Each row was made from one small tree. Brackets hold a mark, then the marks that hang from it, in the order of their numbers. Every link used is in the known rows. Write each row's tree.
In the rows, zero is written as 128.
Known rows
{K197 K570 {K600 K741} K693}: [123 114 185 145 153 100 189 176  88 171 100 138 103 115 165 122 126  66
 135 146 164  74 150 158 149 149]
{K741 K600 K698}: [188 108 192  99  86 152 155  79 126  84 118  89 161 145 177 128 128 175
 120 109 120 155 118  87 132 144]
{K515 K890}: [171 158 109 125  88 126 166 101 154 113 136 165 182 105 171 154  94 115
  83 137 120 118 122  63 157 126]
{K570 {K197 K600 {K693 K890}}}: [122 130 119 120 185 127  95 170 167 156 106 127 123 154 127  98 151 122
 121 148 135 114 133 121 105 115]
{K515 {K197 K693}}: [188 122 191 156 164 158 127  93 155 102 117 125 136 112 165 131 140 122
 151 158 113  84 139 106 138 119]
{K289 {K693 K890}}: [135 155  96 103 170 142 148 117 160 111 112 153 159 119 143 133  89 123
 125 135 100 132 127  66 104 112]
{K197 {K693 {K741 K698} K890}}: [114 127  90 118 179 154  80 121 112  50 117  93 165 125 132 162 113 133
 118 111 122 141 106  89  98 136]
{K570 {K197 {K600 K741}}}: [132 113 188 128 131 121 182 138  94 152 132 140 142 135 168 140 177  98
 149 159 143  99 173 129 141 130]
{K693 K741 K890}: [119 139  79 108 128 158  99 117 122 111 154 141 162 131 153 188 101 119
 102 129 118 131 144  84 117 113]
{K890 {K997 {K197 K600 {K693 K741}}}}: [116 110 165 129 188 122  20 156 121 156 152 151  99 143  94 110 138 109
 146 121 139 126 138 207 135 122]
{K197 K570 K600 {K693 {K741 K698} K890}}: [ 88 115 110 133 166 123  58 192  99 122  97  70 102 147 130 129 117 115
  97 121 154 114 111 154 118 143]
{K600 K741}: [153 127 165 120 109 138 224  87  89 107 141 164 174 100 184 179 124  87
 136 140 129 107 162  80 138 134]
{K289 K693}: [164 139 174 107 160 138 146  96 153 101 111 162 161 117 168 124 104 114
 145 136 101 121 142  80 127 122]
{K693 {K890 {K997 K197}}}: [139 137  80 108 106 128 139  95 146 149 159 176 129 119 107 138 149 135
 111 129 129 148 132 114 115  91]
{K289 {K693 {K741 K600 K698} {K890 K997}}}: [114 133  81 101 177 162  90 117 119 100 132  85 127 138  85 137  83 190
 152  92 128 190  98 145 121 134]
{K997 {K197 {K600 K741}} K890}: [126 135 147 175 133 105 184 161 100 146 171 144 164 139 131 129 149 117
  91 141 115 109 141 130 136 139]
{K289 {K693 {K741 K600} {K890 {K997 K197}}}}: [113 139  79 109 183 130  91 132 132 160 160 127  97 140  68 109 143 198
 158 117 106 175 129 167 117 115]
{K890 {K997 {K197 K693}}}: [163 122 161 123 153 117 120  89 152 132 136 182 117 113 111 107 164 119
 149 128 132 133 132 141 127 111]
{K997 {K197 K570 {K693 {K741 K600}}} K890}: [141 125 136 189 152  92 117 162 135 162 156 106  86 158 111  92 199 192
 101 135 117 123 125 157 139 146]
{K997 K890}: [169 145 125 155 105 144 155 103 164 106 157 164 189 139 162 154  91 121
  74 130 116 126 121  62 136 123]
{K197 K570 K600 {K693 K741 K890}}: [ 88 126  99 135 172 119  60 204 120 174 113 114  88 149 133 129 102  96
  99 135 152  98 133 161 126 129]
{K600 {K741 {K693 {K890 K997}} K698}}: [ 78 132  74 122  45 129 208  82  90  74 122 128 146  86  94 163 100 107
 158  96 136 160 108 114 114 141]
{K600 {K741 {K693 K890}}}: [ 86 144  88 124  55 121 225 105 105 103 125 149 154  91 136 155 108  94
 143 123 107 124 140  81 110 138]
{K741 K698}: [175 114 181 105  92 151 144  69 122  55 116 123 182 125 186 154 129 123
 113 121 121 133 126  65 125 130]

Write each row's tree
[ 92 114  94 113 134 136  35 147  94 121 158 100 125 151  87 142 139 143
 108 109 138 158 116 176 116 115] | {K693 {K741 K698} {K890 {K997 {K197 K600}}}}
[160 146 126 176 167 140  89 153 164 162 130 130 117 113 101 117  70 113
 124 142 151  96  99 179 183 126] | {K515 {K197 K600 K693} {K890 K997}}
[ 91 102 199 135  61 105 174 122  83  84 101  90 136 125 141 112 192 110
 175 134 119 119 147 136 123 158] | {K570 {K197 {K600 {K741 K693 K698}}}}
[119 134 102 101 179 154 102 127 115  76 119  63 149 144 121 131 106 198
 137 107 101 170 108 105 108 143] | {K289 {K693 {K741 K600 K698} K890}}
[ 84 135  96 122  50 124 220  91  86  52 111 106 167  91 132 158 122 113
 144 112 107 138 119  74 102 151] | {K600 {K741 {K693 K890} K698}}
[109 132 106 108  38 132 145  87 139  54 101 106 160 116 136 133 111 129
 120 106  99 149 106  67  97 135] | {K741 {K693 K890} K698}
[135 135  78 118 170 138 128 108 175 145 123 166 114 124  97 125 157 130
 147 136 154 142 124 116 112  98] | {K570 {K197 {K693 {K890 K997}}}}
[132 101 198 125 126 125 178 125  72  99 117  94 156 135 167 142 192 117
 147 144 143 115 151 122 132 143] | {K570 {K197 {K600 {K741 K698}}}}
[115 135  82 106  35 136 146  99 165 157 134 140 105 129  93 111  73 155
 141  93 124 176 111 132 124 126] | {K741 K600 {K693 {K890 K997}}}
[126 130  67 102 120 165  97 117 130 163 170 132 122 145 106 164  77 163
 122 105 146 174 125 143 136 117] | {K693 {K741 K600} {K890 K997}}
[170 116 208 155 178 153  83 146 151 136 113 109 123 136 155 109 111 109
 142 155 121  77 137 148 145 126] | {K515 {K197 K600 K693}}
[114 124  93 103  28 140 144  87 145 104 118  97 121 129  88 112  89 173
 139  81 125 191  88 126 116 139] | {K741 K600 {K693 {K890 K997}} K698}
[ 88 132  85 142 160 109 181 187  99 206 114 150  80 112 102 135  88  69
 128 128 192 104 125 183 142 128] | {K197 K570 {K600 K741} {K693 {K890 K997}}}
[120 122 103 134 154  95 114 163 120 176 133  98  67 143 115  97 207 187
 121 137 122 127 137 153 115 131] | {K997 {K197 K570 {K693 {K741 K600} K890}}}
[161 114 161 129  68  98 157  96 128 177 140 178  83 118 139 122 197 119
 126 145 148 117 152 150 148 103] | {K890 {K997 {K197 K570}}}
[185 156 129 176 157 137 144 111 164 105 121 126 151  94 147 132 122 133
 122 159 113  85 112  98 163 130] | {K515 {K197 K693} K890}
[127 151  84 109 168 119 135 110 157 141 135 172 124 114  86 111 141 143
 145 130 110 151 125 121 108  96] | {K289 {K693 {K890 {K997 K197}}}}
[136 107 181 140 139  87  97 162 137 202 116 159  57 136 112  75 168 101
 130 139 161 103 135 206 147 117] | {K890 {K997 {K197 K570 K600 K693}}}
[122 115 172 137 179 107 151 147  93 165 140 165 111 112 101 110 148  90
 160 128 150 114 142 192 138 132] | {K890 {K997 {K197 {K600 K741} K693}}}
[157 139 125 180  83 119 125 157 141 207 132 126  81 118 130 131 102 111
 103 161 169  80 119 188 206 117] | {K515 {K197 K570 K600} {K890 K997}}
[ 80 119 111 115  51 107  85 131 131 116 122 110 111 135  71  88 136 135
 127  99 116 162 101 164 106 125] | {K741 {K693 {K890 {K997 {K197 K600}}}} K698}
[109 125 142 193 173  86  60 205 127 169 147 122  93 162 113  96 171 128
  84 145 127  93 130 179 138 136] | {K997 {K197 K570 K600 {K693 K741}} K890}
[122 137 105 105  37 129 159 109 162 134 121 118 126 134 129 105  96 164
 126 109  96 156 121  93 111 136] | {K741 K600 {K693 K890}}
[120 125 116 104  33 133 155  96 142  81 105  75 140 135 127 106 111 181
 126  96  96 172  99  87 102 149] | {K741 K600 {K693 K890} K698}
[119 110 178 139 161 116  58 185 115 164 111 123  90 147 158 123 118  85
 120 139 150  86 148 172 148 139] | {K197 K570 K600 {K693 K741}}
[106 153  82 108 191 148  95 131 133 102 132 138 155 124 134 156  91 127
 133 133 100 135 138  92 109 118] | {K289 {K693 K741 K890}}
[125 109 184 129 197 133  37 163 132 136 123 122 117 158 143 116 168 114
 150 148 132 104 157 158 128 127] | {K570 {K197 K600 {K693 K741}}}
